Known rows, with every step that occurs:
E-B: [  9.4  -6.3 -26.5  17.6  -3.5  -6.7  -9.6   9.3  -7.1  -6.6   0.1  -8.6
   1.7  16.2 -13.7  -4.9  12.5  29.7 -28.5   6.9]
N-Y-G-S: [-23.1  19.3  19.1   9.2   9.1  -7.4 -23.7   3.9  -2.7  -7.7 -26.2  39.3
 -14.9  -3.0   7.9 -17.2  -3.4   8.3  13.9 -27.4]
S-V: [-26.0  11.4  -5.7  13.2  10.2  -2.1 -14.2 -15.8  15.5  19.3  -5.6  32.3
  17.9  13.2  -3.9 -10.5  -5.5   5.1  -1.2 -17.1]
E-B-N: [ 20.0 -20.2 -20.4  16.3 -13.4  -6.1  -0.6  25.0 -14.6  15.8   3.4  -3.7
  -1.8  18.0 -23.7   4.5   8.2  27.2 -11.2  26.4]
E-S: [-20.4  -8.9  -5.4  16.0   6.1   4.3   7.4   8.2   0.0  -7.9   4.4  18.2
  -7.1  -9.1  10.1 -13.5  33.6  29.4 -33.3 -14.7]
N-Y: [-19.6  25.2  -1.2  11.4  -3.5 -10.3 -22.0  10.9  -8.2   6.2 -18.4  36.4
   5.6  -8.5  12.9 -16.5   2.3  -3.6  -7.6 -22.3]
B-N-S: [  5.9 -14.2   8.2  -2.7 -20.7  13.8  16.8  33.8 -14.4  43.1 -10.4  -0.9
  11.3   1.4 -30.2  10.2  -8.3 -18.4  28.8  31.4]
Y-E: [-12.1  -8.5  18.7   2.7   5.5 -14.2   6.9  21.8 -27.2 -19.0 -11.2  -6.0
 -25.6 -30.1  21.8   2.9   2.4  18.9   5.2 -14.8]
G-S: [  6.3 -10.7  18.0  -8.6  -0.5  12.6 -15.6   6.6   1.0  24.4 -13.9   9.6
 -34.6 -15.1  -3.4 -12.7   8.8   0.1  23.9  -8.0]
G-B-N-S: [ 28.3 -26.6   5.8  -4.2 -26.6   9.9  14.8   4.1 -36.7  34.5 -22.3 -24.3
   4.7  13.0 -48.5  31.0  -9.4 -36.9  38.6  58.9]
E-S-V: [-38.8  -0.1  -8.9  25.1  12.9   1.7  -2.5  -2.3  10.5   5.3   0.0  39.7
   5.7   0.2   7.6 -20.2  29.8  33.0 -33.7 -26.5]
Y-G-B-N: [ 13.4 -22.3  19.9   1.7   4.0  -3.8  16.7 -16.5 -16.3 -19.0  -8.9 -15.9
 -10.6  26.9 -31.6  31.9 -19.0  -1.3  38.2  36.6]
B-N: [ 13.7 -20.8   7.4   0.2 -12.3   0.8  11.9  22.6 -10.5  33.2   5.5   7.3
  -5.2   2.5 -14.3  13.5  -5.7  -4.0  24.4  27.7]
G-Y-E-B: [  4.1 -46.2   7.7  27.9  -8.6 -20.4  22.9   3.6 -22.1 -12.6  -2.3   7.7
 -26.3  -2.6   3.3  -2.2   7.5  32.9 -21.7   5.7]
E-B-N-S: [ 13.9 -16.2 -20.2  14.2 -18.8   3.2   2.1  33.1 -17.1  24.0  -6.5 -10.1
   9.7  17.3 -34.9   2.0   6.3  16.3  -8.8  29.3]
G-Y-E-B-N-S-V: [ -3.6 -46.8   9.1  31.0 -14.4 -15.0  24.1  11.4 -22.6  10.1  -9.5  16.7
 -14.1   2.4 -10.6  -2.6   1.8  25.1 -11.2  10.4]
Y-E-B: [ -5.2 -12.9   0.7  14.3   3.4 -18.9   0.9  28.6 -31.7 -23.4 -11.0 -11.9
 -23.5 -18.8  12.2  -0.2  11.2  39.3 -15.2  -9.9]
B-E: [  4.1 -12.0  -7.4  -0.5 -11.1  10.0 -28.0   1.2  -5.2   6.4 -13.6 -11.8
  24.4  -9.1 -25.6  16.0  -8.3   8.5   3.2   1.6]

Rows:
[-23.6  16.4  -0.9  20.4  -2.0 -24.5 -20.9  30.5 -30.5 -11.0 -25.9  27.6
 -11.0 -21.5  21.4 -16.7   9.9  23.9 -17.4 -29.2]	N-Y-E-B
[  4.2 -20.5   6.8  13.7 -13.6 -10.1   1.8   6.7 -41.9  27.3 -25.4  14.3
  -8.1  -0.4 -20.3  19.0   4.6 -10.1  21.4  29.2]	G-B-N-Y-E-S-V
[-21.9  -6.3  11.6  19.5  -6.1 -12.9  -1.1  38.5 -24.4  31.8 -13.6  46.6
  -9.3 -17.4   8.2  -4.3   6.5  15.2  10.9  -5.8]	B-N-Y-E-S-V
[  0.3  -8.5 -11.5  24.5  -4.7  -9.1 -18.5  22.4 -10.4  21.4 -13.3  27.4
  -7.2  19.2 -21.0  -8.2   6.1  32.9  -1.9   6.7]	E-B-N-Y-G-S-V
[-11.6  -3.1  13.9   0.7   6.9  11.3 -24.9  -4.4  12.4  38.3 -18.6  32.2
 -22.7  -5.7  -6.0 -20.1   5.1   2.6  23.3 -19.5]	G-S-V
[-20.5  10.6   6.1  17.1   2.4  -9.0 -20.7  -4.3 -17.7 -19.2 -30.0  24.6
   6.3   3.8  -8.4   2.5  -0.6  10.0   0.7 -11.0]	N-Y-G-B-E-S
[-13.4  13.3   7.0  11.8  -0.5 -10.2 -24.2  -7.9 -17.6 -15.7 -31.3  18.9
   8.0   6.9 -12.9   7.7 -12.0   0.0  11.8  -5.9]	N-Y-G-B-E
[-12.9 -10.5  14.0  14.9 -10.2 -12.6   4.4  44.2 -29.3  25.6 -11.3  35.8
 -16.0 -21.6   9.8  -1.4   8.4  12.9  10.0  -0.1]	B-N-Y-E-S
[-19.2 -43.6  16.4  31.7  -0.8 -16.0  26.1  -2.8 -13.9  -7.4  -2.2  31.2
 -24.8 -11.0  14.1 -10.3  15.3  34.9 -24.3 -11.8]	G-Y-E-S-V
[  9.4 -19.1  20.4   0.0  -0.4   3.3  18.7 -11.2 -18.5 -13.8 -16.6 -20.1
  -2.7  27.2 -39.7  30.2 -20.0  -8.8  40.4  39.2]	Y-G-B-N-S
[-14.9  16.7   9.8  11.8   3.2 -13.6 -13.5  -7.9 -15.9 -18.3 -26.8  22.8
   0.6   9.5  -3.4   1.2  -8.4  -3.1  11.1  -6.3]	N-Y-G-B
[  9.6  -8.8 -21.5  22.2 -14.6 -11.3 -11.5  29.8 -19.0  19.1  -5.8  13.8
   1.1  13.8 -16.6  -3.4   9.4  24.9 -15.2  15.9]	E-B-N-Y
[ 23.7 -18.7   4.3   3.0 -22.0  -4.5   1.8   1.6 -38.3  29.7 -20.1  -1.1
  -3.2   8.5 -30.0  25.4  -6.6 -27.7  31.3  45.2]	G-B-N-Y
[-10.9 -16.5   2.8  17.5  -4.7 -12.9   4.8  39.1 -34.1   4.2 -17.4  -1.8
 -13.1 -13.3  -4.2   1.2   4.6  31.7  -1.2   0.1]	Y-E-B-N-S-V
[  5.3 -50.1  11.4  25.8 -17.2 -14.6  29.2  16.4 -27.7   3.0  -7.8   5.6
 -20.8  -1.7  -8.5   0.5   4.1  23.9 -10.3  16.1]	G-Y-E-B-N-S
[ 13.3 -24.3   9.0   9.1 -17.3  -8.5   6.6  12.0 -47.5  20.6 -23.3   3.3
 -14.6  -5.5 -19.4  22.0   5.9 -11.3  22.4  35.1]	G-B-N-Y-E-S
[  9.0 -53.6  10.2  27.6 -13.2 -20.6  27.2  10.9 -25.7  -1.5  -0.9   9.7
 -27.6  -2.2  -1.2   2.5   4.8  31.4 -13.9  14.4]	G-Y-E-B-N
[ 19.9 -21.5  10.9   3.3 -20.1  -9.7   4.2  10.1 -47.5  23.3 -24.1  -2.7
 -11.8  -1.8 -22.6  27.1  -5.6 -21.1  33.4  40.0]	G-B-N-Y-E
[  1.2 -15.3  17.8   4.5   3.1   1.8  13.8 -16.1 -12.5  -7.7 -18.9  -8.9
   3.5  31.5 -41.0  26.8 -21.7  -7.8  41.0  32.3]	Y-G-B-N-S-V
[  6.5  -8.5 -16.4  23.1  -8.2 -12.6  -8.7  25.7 -16.1   6.1  -5.6  12.8
  -1.0  19.9 -18.8  -0.5   5.2  30.8 -10.0  14.3]	E-B-N-Y-G
